Each row comes from the steps of one walk. Every step used is in the known rows, and no mark comes twice. Write the walk behind each row, first mark first.
Known rows:
nitun -> tade -> tato: [-25  33 -31   3  24  87   0 -39  -9 -22  49 -12  -4   9 -10 -30   8 -16
   1   1   1  47  28   9   9  -6  19   4  -7  13]
girug -> tato: [ -8 -27  -1   9  26  -6  34  12  57  19  10  -2  17  -4  -5  10  -7  28
  36   2  12  -4  -7  -2  24  19  13  16  16 -18]
tugo -> tade -> tato -> fipa -> lagu: [-42 -12 -13 -80  24  98 -17 -28 -11   3  26  34 -24   8  44  23   4  30
  56  44 -40  30   0  45  63 -11   3   0  26 -10]
zepom -> tugo -> tade -> tato -> fipa -> vozuri: [-22 -27  -5 -54  43  62 -41 -25 -27 -27  15  14 -32 -13  62  17   0  12
  63  56 -14  36 -25  51  36  -8  -6 -37   5 -22]
lavopu -> fipa: [  4 -16  19   7  20 -32 -17  15  16  23   5  30   9  19   1   4   9 -14
  14  25  31  11  -4  30   0   2  -5 -46 -24  15]
tade -> nitun -> zepom -> tugo: [-21   9  21  -6  25 -24  26 -10  29 -31  -8 -44 -15 -14  87  -4 -12   7
  46  21  31  41 -34  20 -41 -29 -11  11  10  13]
girug -> tato -> fipa -> gure: [ 19 -49  27 -42  12  19   0 -12  45  16  38  14  12  10  -9  24   8  32
  54  37   4 -21  -8  34  77  12   0 -16  15 -43]
nutov -> kelagil -> tato -> tade -> nitun -> zepom -> tugo: [-23  18  31  -6  33   1   4 -19  28 -20 -22 -32 -15 -28  78  -5 -27  35
  68  16   5  67  11  19 -43 -25  15  26  36  17]
lavopu -> fipa -> lagu: [-30 -24  19 -30  27 -11 -19  -9  16  31  -8  48 -14  10   9  36  10   3
  13  47  -6  14 -16  53  14  -9 -27 -24  -3 -10]
fegu -> fipa -> gure: [ 12 -18  20 -21   3  20 -28 -51  21  -4  21  -5  -7   2 -37   5  14  -7
  43  51  13 -26  22  12  40   7 -54   4  19 -23]
kelagil -> tato -> zepom -> nitun: [-11   1  25  -7  32  -6 -11  14  -6 -29   0   7  -1 -41 -29   9 -24  40
   7   0 -25 -20 -49  11 -45 -59  -8   1  59  23]
nutov -> tade -> tato: [-35  19 -23   6  17  96 -21 -33  -3   7  27   5 -23  -1   6 -22  35  14
  13  11  -1  54  19  -9  62 -35  32   7  24 -23]
lagu -> fipa: [ -1 -11 -19   2  46  22 -18  29 -20  12  63  19 -11  34  25 -12  12  -4
  -8  24 -21 -23   2   4  -1   4  19  -4  -3   1]
tugo -> zepom -> tato -> tade: [-34  19  13 -12  17  51 -18 -13 -19 -21  -9  -9  22  -9  -6  19 -53  11
  58  26  -5 -11  43  -6  -3   0  29  21  27  37]
kelagil -> tato: [ 17  -5   7 -11  -8  13   9   0  10   1  12   6 -19 -20 -47 -10   1  28
 -12 -10 -36  32   3  -7 -11   6  17  16   2  -6]
tugo -> zepom -> nitun -> tade -> tato -> fipa: [-33  20 -20 -35  33  85  -4 -12 -16 -29  71  16  24  28  24  -1 -25   3
  42  23 -13  15  11  26  44 -15  15 -13  22  15]
fipa -> lagu: [-32 -12   4 -37  10  16  -6 -21   2  12 -12  24 -22  -6   8  32   3  14
   3  27 -31   5 -12  30  13 -10 -23  12  17 -22]
gure -> fipa: [-13  -8   6 -22  25  23  -2  17   1  37  -4   5  13  19  -5 -15  21 -14
 -22  46  15  -5  30  -5  -9   2   5  -7 -33  -2]
lagu -> fipa -> lavopu: [-13 -10  -3   4  45  10 -37  14 -40  16  44   3 -21  44 -19  -8  20 -35
 -54  23 -15 -27  20  16   1  16  14  -6 -19 -36]
tugo -> tade -> tato: [-26  24 -40 -17  14 111   2 -31  -4 -27  18 -38 -31   6  36 -27   4   6
  42  17  10  34  29 -12  13 -27   9   8   4  27]
nutov -> kelagil -> tato -> fipa -> lagu: [-19 -25  16 -62  11  38 -26 -13  -8  18   8  65 -12  -4   3  34  -3  48
  28  27 -75  18   3  42  48  -3  13  12  43 -38]
nutov -> tade: [-13  17  -5  11 -12   8 -30 -12 -15  11   9  16  -1 -22   0  -6  16  20
  -2   4  -4  12  11 -12  47 -24  16  -1  12 -41]
zepom -> tugo: [ -7  -5 -10   2  11   2   6  -8  18 -26 -23 -25  -5 -24  53  20 -26  27
  38   8  17  13 -36  -4 -31 -33  -5 -16  -8  14]
girug -> tato -> zepom -> tugo -> tade -> nitun: [-19  16 -12 -31  40  38  26 -27  45 -21 -25 -46 -10 -59 100  -7 -20  41
  81  26  37  59 -35   5 -12 -52  -3  20  34  52]
nitun -> tade -> tato -> zepom -> tugo: [-18  24  -7  -7  30  50 -16 -35  -1 -48   8 -22   8 -31  37 -10 -13  22
  52  -8  11  29 -26  25 -22 -44  16 -20   0  52]
nitun -> zepom -> tugo -> tade: [-12  25 -10 -14 -12  -2  10  -6  -5 -67  -3 -67 -14 -12  83 -11 -40  17
  72  16  25 -14  10  -2 -48 -26 -18  -3 -19  23]
girug -> tato -> tade -> nitun -> zepom: [-27  10  46 -18  44 -16  28  -1  44  22  17 -16   1   0  44 -20   1   3
  55  19  21  58  28  39   4  31  14  40  40   8]
girug -> tato -> zepom -> nitun -> tade: [-20  25   1  12  39 -17   0  -2  -2 -40  36  -2  42 -33 -21   2 -42  15
  14  -4   2 -29 -20  23 -36 -29  -7  -3  28  13]
tato -> kelagil: [ 12  16   3 -27 -11 -42  -8  11  20  -5  -3  10   3 -15  23  14 -10 -14
  29   9  -6 -13   5  43  24  18  -7  -6   3   5]
tade -> tato: [-25   6 -19  -2  27  88   3 -24   8  -1  19  -9 -23  16   7 -18  22  -2
  14   9   2  43   9   0  24 -15  18   7  13  11]

Which walk is each row?
[-24 -17  43 -29  34   1 -22  -1 -44 -14  29   7   1  19 -20   2   7 -33
 -10  40  -6  -9  -7  41  21  10  31  12  15 -48]
tade -> nitun -> zepom -> tato -> fipa -> lavopu
[-43 -17   9 -54  31  34  -7  -7   3  42 -15  28 -11  10   4  21  20   3
 -15  64 -19   1  11  25   6  -9 -20   7  -9 -24]
gure -> fipa -> lagu
[-22  -8  16 -15  28  11 -24   5 -23  36 -10  -8   0  32 -42  -9  29 -43
 -65  40  13 -14  42   9  -7  15   3  -9 -43 -38]
gure -> fipa -> lavopu
[ -2  15  19 -10  14  45 -36 -13   0  24 -19  21  -1 -28 -16   1 -26  47
  40  -9 -40  53  72   3   0  15  43  20  39  14]
nutov -> kelagil -> tato -> tade
[ -8  36   6   2  21  -6 -13  -8 -27 -50  38   2  24 -42 -43  -8 -38  15
 -11 -10 -22 -11 -15  21 -54 -36  -6  -4  22  20]
kelagil -> tato -> zepom -> nitun -> tade
[  8  -1  18 -16   9   4 -10 -10  11 -33 -16 -10  -2 -49  13   2 -18  50
  44 -15 -13  20 -43  14 -34 -36  15 -13   6  40]
kelagil -> tato -> zepom -> tugo
[-18  25 -26 -28  24  46  21 -32  24 -27 -29 -52 -28 -50 108  -5 -21  24
  55  35  36  70 -26  -9 -26 -57 -16  16  18  42]
zepom -> tugo -> tade -> nitun
[ 17 -16  14 -31   1  27 -25  10 -12   6  25  51  12   1  -7   2  -7  42
  33   1 -55  17  20  16  44  10  45   1  31 -21]
nutov -> kelagil -> tato -> fipa
[-41  21 -10   8  19   1  18  11   6 -41  -5 -29   8  10  26  26 -55   4
  13  25  10 -47 -15 -20 -31 -59 -45   7  40  19]
tugo -> zepom -> nitun
[-17  18  38 -10  19 -32  26  -2  15  -6  19 -24 -15  12  43 -31  18 -24
   9  18  17  35   3  30 -12   6  -7  33  22  -2]
tade -> nitun -> zepom
[-30  56 -27 -21  15  29   3 -16  16 -46  36 -18   5   1  31   3 -35 -25
  36  23   0  -1  23  40  17 -17 -17   3  17  27]
tugo -> zepom -> nitun -> tade -> tato -> kelagil
[-15 -20  39 -37  30   6  -2  13 -27 -27  46  23  17   6  17   1  -6  -1
  48  43 -12  -8 -28  34  26   1  41  16  36 -17]
tade -> nitun -> zepom -> tato -> fipa
[-37   8   8  -1  55  41 -15  -1  -7 -31   5  -2  -4 -18   6   3 -11  20
  23  11   1 -13 -45  15 -23 -71  -7  -4  66  33]
tade -> tato -> zepom -> nitun
[-41 -24   0 -72  33  83 -17 -24  -4  20  27  53 -19  15  25  28  16  26
  38  39 -44  36 -13  52  69  -4   8  -1  32 -20]
tade -> tato -> fipa -> lagu
[-18  32  21 -21   8 -15  26  -7   5 -26  17 -47 -21   4  66 -38   2 -18
  32  24  23  28  19  20 -20  -5 -15  34  15  11]
tugo -> tade -> nitun -> zepom
[-37  20  -5 -10  46  56 -16  -6 -14 -48   3 -21  -9 -25  25  -3 -23  25
  42  16   5 -19 -33   8 -29 -79 -12  -3  61  43]
tugo -> tade -> tato -> zepom -> nitun
[-17  38   2   7  25 -13 -17  -8 -32 -50  31  -2  33 -32 -20  -3 -38   0
  -5  -5  -3 -27 -16  24 -48 -39 -14 -11  21  23]
tato -> zepom -> nitun -> tade
[-13  13  13 -16  27  61 -24 -21  -9 -10  13   7  -1  -3  -6 -29  27   5
  27 -12  -7  16  -4  29  23 -21  26  -2  28  45]
tade -> tato -> zepom
[-18   6   0 -11  32  52 -14 -25  11 -35 -12 -20  -5 -27  48  -3  -4  31
  61  -3  12  26 -39  19 -13 -50  15 -18  13  51]
tade -> tato -> zepom -> tugo
[-19  25  29 -16   5 -45  -9   3  -1 -38  17  -3  -2 -32  23   2  -8 -19
  41  46  -1 -18  -9  42  23 -13  17  32  38 -27]
nutov -> tade -> nitun -> zepom -> tato -> kelagil
[ -6 -36  33  -6  40 -47 -46  -1 -11  14  -8  39 -19   1   1  20  19 -29
   2  54  11  13 -21  61   3  11 -34 -53 -18 -30]
lavopu -> fipa -> vozuri
[ -6 -11   7 -40  28  75 -20 -37   2 -22  60   4  -3  10  -7  13   0  12
  31  47   0  -1  -8  38  46 -31 -10 -25  24 -25]
zepom -> nitun -> tade -> tato -> fipa -> gure
[-22  41 -23 -18  25  25  -6 -13  14 -35  35  -4  -2 -16  20   4 -20 -18
  30  20  -3  12   5  47  12 -16  -5  -3  20  13]
zepom -> nitun -> tade -> tato -> kelagil
[  5  22 -12 -30  -9  31  -9 -17  -7 -59 -16 -44 -12 -52  48 -10 -38  51
  70  -1  -2   5  -9  -5 -41 -44   1  -9  -6  52]
kelagil -> tato -> zepom -> tugo -> tade
[-14  28  -4 -27  15  80 -25 -26 -19 -31  11 -16  -7 -11  18 -36  12  11
  51  -7  -1   8  12  19  15 -31  19  -1  20  58]
tugo -> tade -> tato -> zepom
[ 20   5  34 -22  -3   2 -19  -1  -8  -7   8  19   3 -31 -49 -23  11  29
   6 -27 -39   7  -9  22  -5  -4  25   4  18  32]
kelagil -> tato -> zepom
[ -8  20 -12 -29  11  28  -6  -8  27  -6  14   3 -17  -3  28   0   7 -16
  39  16  -4  22  12  43  44   6   8   1  14  14]
tade -> tato -> kelagil
[-20 -15   8 -33  30  60 -33 -12 -30  14  33  18  -7  36 -21  -2  24 -21
 -12  16 -12  21  17  36  57  20  30 -16  -2 -35]
tade -> tato -> fipa -> lavopu
[-22 -39  49 -43  50 -14 -32  -5 -43 -25  24  32 -15 -12  18  15   8 -19
  28  71 -21   3 -43  64  23   8   2  -2  34 -54]
tade -> nitun -> zepom -> tato -> fipa -> vozuri
